Each row was made from one small tree. Brackets hold a mark, then the marks that hang from it, in the order of their numbers. Every link used is in the known rows. Write each row's tree.
Known rows:
{k_629 {k_281 k_371 k_886} {k_819 k_645}}: [ -0.9  -4.7  -5.6  43.3 -40.4  12.1 -34.7 -30.8   4.3   5.2  19.4   6.1
  -7.6  -1.1 -10.8   8.5 -31.4   4.4   0.0  10.9  17.9   3.7  23.3 -47.6
  -0.5  19.5  45.6  10.6  11.7 -18.1 -11.4]
{k_371 {k_819 k_576}}: [-28.6 -35.6   8.1   8.5 -19.5 -33.5 -14.7  -3.9   0.8 -11.0  12.5  -2.5
  14.0 -12.0  -6.4   0.6  -9.3 -21.2  31.4 -29.6 -11.4 -30.6  -9.0 -16.4
 -14.2  12.7   5.1 -13.4  13.1 -18.2   0.4]
{k_645 {k_819 k_878}}: [-11.1 -51.6 -23.9  -1.9 -26.9 -20.8  -5.6 -10.7   2.6 -14.6  -9.4   0.2
  -9.6   9.4 -16.0   1.1 -13.8  -7.3  24.4  -8.7  -9.7 -16.6 -18.7  -9.8
 -27.3   9.6  -0.9   2.3  35.9  -8.5   5.8]
{k_629 {k_281 k_371 k_878 k_886} {k_819 k_576 k_645}}: [-13.1 -20.9  11.2  47.9 -33.9  -2.8 -28.3 -17.7  -0.2  17.8  27.5  11.9
  12.3  10.5   1.5  12.0 -42.2   0.9   6.8   0.7  -1.0  -3.8  25.9 -38.7
 -13.2  28.0  52.2  20.3  12.8 -15.3  -3.2]
{k_629 {k_819 k_576 k_645}}: [-25.6 -19.9   2.9  22.7 -15.7 -31.8   3.7 -19.8   6.5  -4.8  26.2  -6.2
  12.1  10.2 -13.7   1.3 -20.4  -4.2  19.5 -15.1   2.3 -34.9  10.6 -24.3
 -18.8  35.3  19.0 -12.5  11.1  -9.4  -1.5]
{k_629 {k_281 k_886} {k_819 k_576 k_645 k_878}}: [-15.2 -35.3  -2.7  27.4 -41.7 -17.4 -21.6 -20.0 -11.9   0.2   9.7  -5.4
  11.7   4.4  -6.3   4.4 -45.6  19.9  20.5   5.6 -13.1 -20.4  13.6 -32.9
 -39.6  29.8  55.7  20.5  16.8 -22.2 -20.2]
{k_281 k_371 k_878 k_886}: [  2.0 -21.7   3.4  12.3 -21.3  18.9 -26.9  -7.4  11.6  22.1  16.6  41.2
  -0.9  14.1   4.6   6.7 -13.3 -13.9   7.0  -3.5   4.9  27.8  -7.5 -24.6
   3.8  11.6   9.2   6.8  30.6 -16.5  20.8]
{k_886 {k_819 {k_576 {k_281 k_371 k_629}} k_645 k_878}}: [-45.0 -25.0  -7.3  21.8 -26.7 -21.3 -32.2 -27.7  24.6  11.5  24.2  18.9
 -15.7  30.8  13.1  20.3 -69.3  -9.8  -3.2 -20.2 -14.5 -41.5  13.7 -51.0
 -33.5  26.6  68.7  -9.4  15.6 -18.4  20.5]
{k_629 {k_819 k_576 k_878}}: [-21.2 -48.3  -2.2  20.0  -8.0 -21.1   2.2   0.2   3.5  10.7  10.2   4.9
   8.8  22.3 -10.7   8.0 -20.9   1.7  33.2 -13.2  -9.3 -38.0  -5.5 -11.3
 -35.4  21.6  31.3  10.4  18.8  -4.7  -3.8]
{k_629 k_281 {k_819 k_645 k_878}}: [ -5.2 -36.0 -16.8  21.5 -36.8 -22.3 -10.9 -20.8   2.8   1.6  12.6 -13.0
  -8.5   6.1 -21.6   6.6 -32.6  10.5  20.5   1.8 -14.8 -28.1  -7.0 -29.4
 -29.5  19.5  48.8  15.7  18.8  -2.4 -16.4]
{k_576 k_281 k_819}: [-12.1 -16.1 -14.3   1.6 -10.3 -18.4 -24.0 -26.9  21.3  10.1  -0.6  -3.7
  -5.5  12.3   7.2  19.6 -25.0 -17.2  44.2 -27.0   1.9  -3.8 -24.2  -5.5
  -8.9  13.3  14.0 -16.1  20.5  -1.7  24.2]
{k_645 {k_819 {k_576 k_281} k_878}}: [-32.0 -50.5 -16.8   9.3 -22.6 -37.6  -5.0 -13.8   1.1  -8.2  -8.2 -20.6
  -2.4  15.0   6.2  20.7 -34.0 -14.2  38.9 -22.8 -13.3 -23.6  -9.3  -9.6
 -41.7  17.6   8.8  -5.0  26.6  -7.4  17.4]
{k_819 {k_576 {k_281 k_371}} k_645 k_878}: [-49.4 -20.7 -10.3  18.9 -13.0 -23.8  -9.0  -6.6  20.9  14.7  17.4   2.0
 -17.6  26.0  15.2  16.9 -48.8 -13.9  26.5 -28.3 -14.1 -27.8  10.6 -32.5
 -31.3  29.6  35.7 -11.9  24.9 -14.3  29.0]
{k_645 {k_819 {k_576 {k_281 k_371 k_629 k_886}} k_878}}: [-14.9 -34.4 -18.0  28.4 -21.5  -3.9 -41.1 -28.9   2.2   4.8  -4.0   8.5
  -9.8  10.4  22.5  28.8 -55.4 -20.9   8.8  -8.5   3.4  -9.9  11.9 -48.9
 -32.7  21.8  29.1  -4.7  32.1 -23.6  18.6]
{k_629 {k_281 k_886} {k_819 k_645}}: [  8.8 -15.4  -6.7  26.6 -47.0  -6.3 -28.2 -35.6  -8.2  -4.1  13.4  -5.8
   8.1  -8.2 -14.5   4.1 -29.0  10.7  10.8  13.5   8.7   5.6   5.0 -37.7
 -11.0  22.7  33.7   6.3  11.4 -15.4 -19.0]
{k_629 {k_281 {k_886 k_819}}}: [ -2.9 -21.0   4.3  13.4 -58.9   6.5 -41.1 -22.5  -6.5  -4.9   5.5  13.3
  16.3  -5.2  -4.4   1.2 -26.9  15.1  10.3   8.8   4.7  19.1 -12.6 -17.5
  -5.8  -1.2  40.0  15.5  -1.3 -14.2 -19.6]
{k_886 {k_819 {k_576 k_281} k_645 k_878}}: [-49.3 -38.6  -9.0  -1.1 -36.3 -39.5 -11.9 -21.3  11.7  -0.9  14.9   5.4
  -1.8  26.5   1.6  11.7 -56.7   3.2  25.1 -22.0 -26.1 -33.1   3.8 -19.3
 -40.5  25.8  48.4   0.2  13.8 -16.4  15.9]
{k_819 {k_576 {k_281 k_371 k_629 k_878 k_886}} k_645}: [ -9.8  -8.6   1.0  25.9 -18.2  -9.7 -36.8 -33.7  12.9  23.9  29.2  21.7
  -0.6  18.6  33.1  26.2 -57.8 -24.1  -4.0 -13.5  -3.0   7.6   6.5 -58.4
 -17.0  38.0  31.1 -18.2  25.0 -19.3  32.7]
{k_886 {k_819 {k_576 {k_281 k_371}} k_645 k_878}}: [-58.8 -30.8  -9.0  16.8 -29.4 -23.6 -19.4 -14.3  23.6   9.4  19.3  19.5
 -12.9  31.6   4.8  15.4 -60.2  -3.1  16.3 -23.4 -16.1 -34.7  21.3 -29.7
 -29.5  23.0  59.8   2.3  14.6 -20.1  21.5]
{k_886 {k_819 {k_576 {k_281 k_629}} k_645 k_878}}: [-34.5 -32.3 -11.4   3.5 -30.7 -37.2 -26.7 -32.0  13.1   1.8  18.0   6.2
  -2.2  23.3   9.6  17.6 -67.0  -3.6   5.8 -18.8 -23.5 -38.8  -3.4 -39.3
 -41.4  28.5  56.6 -13.1  11.1 -14.1  14.6]

Which tree is each row?
[-17.1 -44.0   3.1  35.0 -23.2 -18.1  -6.1   2.2  -4.8  10.6   7.6 -14.7
  12.9  12.4  -6.6  12.7 -27.7  11.1  36.3  -7.3 -12.2 -34.5 -10.7 -12.2
 -37.0  12.5  51.3  19.0   7.8   3.9 -23.8]  {k_629 k_281 {k_819 k_576 k_878}}
[-32.9 -25.2  -2.0  16.9 -34.8   0.0 -42.7 -22.7   9.6   5.3  19.4  46.4
  -3.9  18.0   7.1   3.0 -61.3   4.1 -16.6  -2.1 -10.4 -25.7  25.0 -55.7
 -28.1  28.8  64.7   3.5  21.9 -40.6   4.6]  {k_281 k_371 k_629 {k_886 {k_819 k_576 k_645 k_878}}}
[-25.3 -29.7 -16.4  30.5 -20.5  -5.0 -23.8 -27.9  13.6  19.0  15.6  13.9
  -9.7  21.5   4.5  24.8 -59.6  -3.0  20.5  -6.4   0.7 -18.0  33.7 -45.5
 -28.5  35.0  50.7   8.8  26.6 -29.6  18.0]  {k_629 {k_819 {k_576 {k_281 k_371 k_886}} k_645 k_878}}
[-25.6 -42.3  -2.4   3.0 -27.2 -54.4 -17.1 -28.1   9.4  -0.1  22.8  -6.6
   4.3   0.8   3.0  15.9 -41.9 -30.3  30.7 -33.2 -28.9 -21.5  -5.9 -27.9
 -19.7  30.1  13.4 -12.0  19.6 -16.4  28.4]  {k_371 {k_819 {k_576 {k_281 k_878}} k_645}}
[-33.3 -52.0  -8.7   7.8 -20.3 -31.9  -1.4  -0.2  -5.0 -13.0  -7.1  -7.0
   7.0  11.7  -6.9   2.1 -19.5  -5.8  31.0 -18.3 -13.6 -31.4  -7.1  -4.9
 -36.7  19.5   6.0   0.1  30.5 -13.3   3.9]  {k_645 {k_819 k_576 k_878}}
[ -1.6 -29.0   4.5  23.0  -9.9 -31.6  -8.0 -30.6   8.7  11.9  35.7   8.6
  14.0  18.2  -2.9  10.0 -36.3 -15.6  -0.2 -11.8  -8.3 -32.1  -5.2 -41.7
 -24.8  38.6  27.6 -11.1  19.1   0.0   3.4]  {k_281 {k_629 {k_819 k_576 k_645}} k_878}
[ 19.4 -28.6  -1.8  33.7  -3.2   8.0 -23.4 -23.0  22.6  32.9  28.7  29.9
  -4.8  23.4  -5.0  20.4 -21.6 -24.1  -7.2  -6.1  10.6 -11.8 -12.7 -40.7
  -1.4  13.7  28.9   1.6  21.2   4.9  10.9]  {k_281 k_371 {k_629 k_819} k_878}
[ -1.5 -15.2   9.0  28.3 -11.2   4.3 -39.8 -21.4  10.4  30.1  21.1  25.0
   5.7  18.2  38.9  32.7 -46.0 -25.4   3.8 -12.0   4.3  16.0  -4.0 -45.5
 -11.5  23.9  27.9 -12.9  20.3  -8.7  31.0]  {k_819 {k_576 {k_281 k_371 k_629 k_878 k_886}}}
[ -4.4 -26.7 -16.9  36.4 -41.7  10.9 -32.3 -22.7   3.9  12.7  12.5  14.9
 -14.9   7.3 -12.4   9.5 -44.1  10.7   8.1  13.6   0.5  -6.5  20.3 -48.8
 -17.0  18.6  59.6  25.1  22.9 -24.0 -13.5]  {k_629 {k_281 k_371 k_886} {k_819 k_645 k_878}}
[-12.7 -25.6 -14.4  -7.4 -19.1 -34.9 -20.4 -35.9  25.7  13.3  11.4   5.6
  -9.9  20.0   4.2  15.6 -41.3 -17.9  33.5 -26.5 -21.7  -1.2 -18.6 -12.2
 -13.8  25.8  18.3 -12.4  31.5  -6.5  36.8]  {k_576 {k_281 k_878} {k_819 k_645}}
[-15.0 -36.7 -29.0   3.8 -39.4 -11.7 -45.0 -35.3  15.3   3.1   7.7  22.1
 -31.3  -5.6  -5.0  18.9 -53.9 -18.7  15.6 -13.1 -16.0  -4.4  16.1 -56.9
 -15.4  20.3  32.8   3.3  35.5 -46.1  27.5]  {k_576 {k_281 {k_371 {k_819 k_645 k_878}} k_886}}
[-26.1 -37.4  -1.9  31.2 -29.8 -31.5  -5.9 -10.5  -2.3   2.0  16.3 -17.8
   7.7  13.0 -11.0   6.0 -38.8  13.9  26.6  -6.3 -20.8 -43.7   5.3 -26.0
 -40.7  27.0  54.5  11.9  13.8  -3.8 -18.5]  {k_629 k_281 {k_819 k_576 k_645 k_878}}
[ 13.5 -29.2  -5.3  -2.2 -26.2  -4.1 -24.9 -27.6   6.2  18.4   8.4  16.1
   7.4  11.0  14.6  22.0 -26.5 -14.3  24.7  -6.5  -0.1  38.9 -28.6 -20.2
  -9.2  17.7   0.7   0.3  25.3  -5.7  27.4]  {k_576 {k_281 k_878 k_886}}
[ -0.8 -16.6   2.2   8.7 -25.4 -25.3 -30.6 -40.2   2.5  10.6  23.5   8.2
  12.3   9.3  28.5  19.4 -53.4 -18.4   4.6 -10.8 -11.8   9.9  -9.4 -49.3
 -26.9  40.1  19.0 -21.2  22.6 -14.3  26.0]  {k_819 {k_576 {k_281 k_629 k_878 k_886}} k_645}
[-17.5 -48.8 -21.7 -11.4 -34.3 -37.9 -17.1 -18.2   9.8 -14.1  11.1   9.3
 -18.9  -5.3 -23.3  -4.1 -29.0 -12.4  21.5 -16.7 -30.9 -33.2  -9.1 -35.0
 -24.7  21.1  18.4  -1.6  34.1 -30.1   7.1]  {k_371 {k_819 k_645 k_878}}
[-34.3 -20.0 -27.3   7.0 -15.8 -16.4 -27.6 -24.9  34.3  18.1   3.5  12.8
 -34.3  25.4   5.6  18.7 -51.1 -11.5  30.9 -28.0 -15.5 -23.6   4.5 -25.9
 -21.4  22.6  44.5  -6.9  38.4 -18.7  36.4]  {k_576 {k_281 k_371} {k_819 k_645 k_878}}
[ 21.4 -18.0  -8.2  27.5 -21.2   8.5 -36.5 -44.0  15.4  22.8  31.5  41.0
  -8.1  13.6  -4.8  12.3 -39.5 -15.5 -19.0   9.6  11.8   4.2  11.1 -63.9
  -2.0  31.0  33.9   0.6  29.9 -21.8  13.4]  {k_281 k_371 {k_629 {k_819 k_645}} k_878 k_886}
[-41.6 -46.6   5.0   3.3 -26.4 -20.5  -9.4   3.7   6.9   1.7  10.3  22.4
  11.3  23.3  -5.0   0.0 -30.2   7.8  25.0 -15.6 -19.4 -35.2  -9.5  -3.2
 -33.5  11.9  39.7  11.4  13.3 -11.1  -1.0]  {k_886 {k_819 k_576 k_878}}
[-24.6 -31.1 -20.9 -10.5 -18.6 -27.3 -16.2 -17.0  19.7   1.0   1.2  14.0
 -16.5  18.3 -10.1  -4.0 -33.8  -0.2  31.4 -21.5 -26.3 -31.2 -13.9 -13.6
 -27.8  24.7  27.6  -6.4  40.1 -19.9  14.6]  {k_576 {k_819 k_645 k_878}}
[-18.0 -46.6 -12.9  10.7 -21.9  -7.6 -27.1   0.2  19.1   7.2   7.3  25.6
 -22.2   1.1 -15.6   7.0 -20.0 -19.3  21.6 -21.2 -18.0 -28.0  -5.5 -31.6
 -12.4   2.3  26.5   7.6  32.8 -25.0  11.9]  {k_281 {k_371 {k_819 k_878}}}
[-18.5 -49.1 -19.9   6.4 -33.0 -23.2 -23.6 -23.4 -10.4  -9.0 -13.1  -6.9
   4.0   7.7  12.0  19.9 -42.9  -6.7  35.7  -8.9  -7.4  -1.5   0.6 -18.3
 -39.4  21.3   9.4   2.2  30.0 -23.4  15.5]  {k_645 {k_819 {k_576 {k_281 k_886}} k_878}}
[-35.8 -29.3   1.0   6.2 -29.2 -47.6 -13.1 -15.7   2.2 -18.9  20.3  -3.8
   7.5 -12.3  -9.1  -6.7 -23.8 -18.1  23.4 -29.8 -19.1 -38.1   3.5 -29.3
 -17.0  26.9   8.7 -19.5  17.3 -26.6   6.2]  {k_371 {k_819 k_576 k_645}}
[ -6.1 -40.7 -10.2  11.5 -19.8 -14.0 -32.3 -20.7  25.8  20.3  16.4  14.9
 -14.0   5.8  -0.3  28.2 -26.7 -39.4  23.5 -28.1  -8.5   0.1 -12.8 -30.2
   2.9   4.8  14.0  -1.1  22.6 -10.1  34.8]  {k_576 {k_281 {k_371 k_819} k_878}}
[  5.5 -38.3 -10.0  -2.9 -41.8   7.2 -43.0 -27.7   3.4   3.4   5.9  43.7
  -0.3  10.2  -2.1   6.3 -43.3   5.9  -6.4   8.4  -6.5  -1.3 -16.6 -36.8
 -24.8  10.5  44.3  10.2  21.7 -26.1  -5.2]  {k_281 k_629 {k_886 {k_819 k_878}}}
[-42.0 -43.4 -14.9  26.1 -14.2 -21.3 -14.0  -8.0  10.3   4.1  -4.5  -8.7
 -14.1  20.3   9.2  25.2 -37.3 -20.7  31.4 -25.9  -3.1 -26.2  10.0 -17.5
 -31.7  16.0  18.8  -1.3  27.7 -10.4  24.3]  {k_645 {k_819 {k_576 {k_281 k_371}} k_878}}
[-14.9 -19.7  -4.5  25.1 -11.5   5.3 -39.2 -15.1   8.7  26.2   7.9  21.7
  -7.4  19.5  34.1  30.4 -52.6 -15.6  11.6 -12.7  -0.4  -3.3   0.9 -51.0
 -28.3  22.9  42.3  -9.2  24.8 -19.7  18.7]  {k_819 {k_576 {k_281 k_371 k_629 k_886}} k_878}
[-31.5 -20.7   4.6  23.6 -24.8 -23.2 -32.1 -34.6  25.6  17.8  36.3  25.1
  -3.1  29.5  16.4  22.8 -61.3 -22.1  -9.1 -22.5  -9.2 -20.7   9.3 -46.3
 -16.5  26.1  53.5 -12.4   9.5  -7.2  29.7]  {k_886 {k_819 {k_576 {k_281 k_371 k_629 k_878}} k_645}}
[-27.5 -27.9 -12.1   0.1 -29.8 -26.9 -15.9 -23.2   1.1   1.5   5.9   2.4
   0.0  14.0  16.4  14.7 -49.9   0.2  29.5 -12.5 -15.3  -1.6   2.5 -33.8
 -39.2  37.1  25.4  -7.9  28.6 -25.7  20.5]  {k_819 {k_576 {k_281 k_886}} k_645 k_878}
[ -4.0 -20.0   7.7  30.9  -4.1 -16.2 -11.9 -19.0   4.2   8.0  21.1  -0.5
  16.5   8.5   3.0  13.4 -21.0 -12.4   8.9 -12.9  10.5 -34.5  -9.6 -31.1
 -20.4  26.3  23.4 -17.1   5.4   1.9  -9.1]  {k_281 {k_629 {k_819 k_576}}}
[ -3.8 -40.2 -14.6  12.8 -17.9  -7.0 -39.3 -11.8  18.1  12.1  12.0  27.9
 -25.4  -0.5  -5.8  12.3 -29.4 -26.0   2.2 -17.0 -13.5 -34.1 -13.4 -52.9
 -15.2   5.9  33.8  -3.4  30.3 -22.6   8.5]  {k_281 {k_371 {k_819 k_878}} k_629}
[ -6.5  -4.7  -7.6  20.0 -21.8  15.2 -32.3 -21.6  15.0  16.9   9.4  17.6
 -10.4   8.8  16.2  22.5 -27.1 -17.9  17.6 -10.1  20.1  27.7  -1.7 -32.2
   2.8  12.0  13.0 -10.7  18.9 -17.5  23.3]  {k_576 {k_281 k_371 k_886}}
[-24.6 -41.1  -1.7  23.6 -11.1 -16.6 -33.9  -1.4  11.9  10.6  14.5  20.6
 -12.3   1.6   5.5  12.2 -35.5 -25.9  10.5 -26.5 -20.2 -49.5  -1.3 -48.2
 -25.1  13.7  39.6  -6.5  23.1 -23.9   7.3]  {k_281 {k_371 {k_819 k_576 k_878}} k_629}
[ -1.2 -29.1  -4.2  31.3 -22.4  -6.3 -41.9 -35.3   3.4  10.5   8.5  12.8
   3.2  10.9  25.7  33.4 -48.0 -30.6   1.7 -12.1   8.5  10.8   4.6 -42.8
 -15.3  22.5  13.9  -6.5  27.8 -14.9  27.0]  {k_645 {k_819 {k_576 {k_281 k_371 k_629 k_878 k_886}}}}
